Each row comes from the steps of one path. Every step used is in the known rows, and no mark comes twice. Write the path behind each row, first mark first.
Known rows
S-M: [ -1  -9 -19   4   2   6  25   1   2  16   6 -13   1 -12  10   6  37 -13
  16   5]
M-C-S-G: [ -5 -13  -2 -83  41   1  -6 -33 -24  37  40 -24   2  -2 -30  31 -37 -32
  -8   0]
T-J-S: [-35 -23  -7  12 -16   6 -44   6 -19 -30 -32  -8  23  69 -10 -74 -44   9
 -19  70]
S-G-T-J: [-20  14  -5 -56 -25  59 -45   8   5  41 -57  27 -12  55 -27 -19 -24  58
  -4  90]
C-S: [-15  -5 -11 -37  38  -3  15  10  -7 -29   9   0  16  -1 -12   7 -23  20
   8  21]
G-M-C: [ -1  -2  30  21 -31  12  -7 -64  -3  53  68 -25  24 -41 -30 -10   0 -62
  -5 -19]
T-J-S-G: [-52 -29 -41 -52  -3  20 -45  -4 -30   6 -23  -5 -16  98 -30 -59 -53  -4
 -30  65]
C-S-G: [ -28  -11  -37 -100   48   11    8    0  -17    9   19   -1  -15   33
  -32   28  -32    8    4   15]
G-T-J: [ -9  18  19   7 -28  44 -42  21  19   8 -64  31  14  25  -5 -40 -12  73
   6  93]
M-G-S: [  6  22  20 -61  -8 -21 -28   6  -3 -22 -19  34 -14  78 -49 -16 -37 -17
  37 -13]
S-G-T-J-M-C: [ -5 -14  19 -29 -56  67 -64 -54  -2  69  -2  12  23  34   0 -30 -17   2
 -20  69]
T-J-M-C: [ 19 -29  35  44 -49  38 -27 -63 -19  25  22 -15  56  15  38 -41 -13 -23
 -22  42]
S-G-T-J-M-Y: [ -2 -44 -33 -41 -78  71 -55 -14  45  43 -35  13  47  79   9 -48   4   8
 -37  79]
G-S-M-C: [ 35 -25  24  -6   0  -2  -3   1   5  31   7 -24   8  -3 -12  -9   8 -46
   2 -13]
M-Y: [ 31 -24 -15   4 -30  -3  -6   5  39   3  -8 -17  43   8   9 -16  17 -29
 -28  -8]
J-M-Y: [ 17 -52 -25  13 -53  10  -4 -22  37  -6  25 -12  63  31  35 -31  29 -48
 -33 -12]
M-C-S-G-T: [ -3  11  11 -91  22  14 -34 -19   5  51   8  -4   1 -13 -39  28 -41  12
  -9  34]
S-C: [  7 -22  31 -22  12 -37  15 -31  -2  30  37 -14 -27 -13  31  32  24  -6
 -12 -20]
G-T: [ -3  19  18  -5 -18  11 -30  13  31  14 -30  20  -4 -12 -11   0   5  37
  10  38]
C-S-M-G-T-J: [-20  42   5 -60  -5  34 -23  -4   1 -16 -55  30  29  52 -30 -21  -5  57
  65 116]
C-S-G-M-Y: [-25 -36 -67 -89  -4  30  17 -23  22  33  58  -8  33  36 -55   4  -9 -49
 -23   1]
J-S-G: [-54 -25 -44 -68   2 -14 -34  -6 -16  10  15 -14 -30  68 -35 -27 -35 -37
 -21   6]
T-J-M: [ -8 -34  -1  25 -37  46 -10 -28 -13  -9  -1  11  40  44  30 -42  -1  13
  -7  55]

Write each row's path
[ 13 -12  48 -88   4 -54 -13 -26  -6   5  19  24 -30  66 -16  14 -14 -27
  26 -30] => M-G-S-C
[  8 -33 -11 -23   5   6  19  37  16   7  -8   0  -8  27 -11 -13  16 -10
  18  -4] => G-S-M
[-11  25 -13 -68  21 -12  21 -19 -15 -26  13   2  14  30 -25  14   8 -15
  60  21] => C-S-M-G
[ 16 -48  39 -55  15 -39   7   4  11  20  22   9 -37  24  10  18  -3  -5
 -13 -25] => G-S-C
[-81 -28 -52 -60 -20  10 -21 -37 -14  34  59 -12 -21  60 -62 -43 -33 -65
 -13   0] => J-S-G-M
[-29 -29  35 -21 -22 -22 -55 -10  13  16 -26   2  -4  47  13 -47 -22  43
 -22  93] => G-T-J-S-C
[ 33 -51 -28 -17 -20  -2   8  41  56   5 -14 -11  31  38  -2 -28  34 -44
 -21 -10] => G-S-M-Y
[-12 -13  11  15 -56  55 -41 -17  20   2 -27  31  40  38  20 -48  -1  54
   4  88] => G-T-J-M
[-52  -3 -28 -75  -9  -7 -61   5  15  18 -17   6 -28  59 -50 -31 -38   2
 -14  40] => J-S-G-T
[ -26    8  -24 -107   26   16  -20   11   15   21  -12   23  -18   26
  -39   22  -29   48   12   49] => C-S-G-T
[-38 -26 -23 -84 -13  68 -29 -11   2  11 -14  32  26  70  -8 -19 -32  59
   2 107] => C-S-G-T-J-M
[ 25 -10  19  24  -5   2   7 -35  -7  48  22 -36  17 -46  13  10  31 -47
   0 -13] => S-M-C
[ -8 -14 -28 -37  38   1  38  10  -7 -12  17 -16  17  -8   6  20  23   5
  27  24] => C-S-M
[-14 -10  23  24 -39  18 -64 -16  11  31 -41 -18  39  15  -3 -74  -7  -2
  -8 101] => G-T-J-S-M-C
[  6 -32  39 -78 -23 -39  -9 -60  -4   0  53  22  -9  76  11   5  -2 -44
  22 -38] => J-M-G-S-C
[-12   9   1 -22 -37  -3 -17 -60 -18 -18  30  19  23  56  -1 -11   4 -45
  35 -10] => J-M-G
[ -2  32  -8 -25 -12  -6   7 -30 -11   6  -3   2  -1  28 -15  10  30 -39
  53   2] => S-M-G
[  4 -18  38  -6 -22  41 -46 -37   9   3   5   6  71   4  11 -38 -31  39
  -1  97] => G-T-J-M-C-S
[ 18 -12  51  31 -59  48 -60 -47  13  34 -12   3  54   5  23 -43  -9  18
 -11  74] => G-T-J-M-C
[-54 -26  -5 -25 -37  35 -53 -67 -35  55  46 -27  15  61 -58 -69 -55 -69
 -36  49] => T-J-S-G-M-C
[-33  33 -10 -38 -39 -24 -50 -16  21 -10 -32   8  -1  62 -42 -43   9 -23
  50  50] => J-S-M-G-T
[-32 -24 -31  -2  -7 -25   0   2  -2 -13   3 -25   7  27   2 -37  15 -42
   1  19] => J-S-M
[ -53  -26  -14  -45  -22    3  -37  -73  -23   57   81  -35   -6   26
  -62  -36  -34 -107  -31  -13] => J-S-G-M-C
[ -3 -23 -23  13 -51  21   0 -20  41  19  42 -15  46   6 -22 -30  22 -59
 -26 -10] => G-M-Y
[-29 -47  25 -14  -8 -31 -27 -25 -20  -2   6 -17  -6  53  22 -42 -22   1
 -30  55] => T-J-S-C
[-16  -4   0 -36 -19  32 -12 -73 -21  89  76 -22  -9  -7 -52   5  -9 -80
 -18 -28] => S-G-M-C
[-30  16  46 -54 -41 -31 -75 -43  -1   0 -33  23  -6  84 -16 -48 -30  21
  16  84] => M-G-T-J-S-C
[ -5  56  23 -36 -28  -8 -48 -17  19  -2 -34  36  -4  33 -36  -3  -7  19
  49  31] => M-G-T
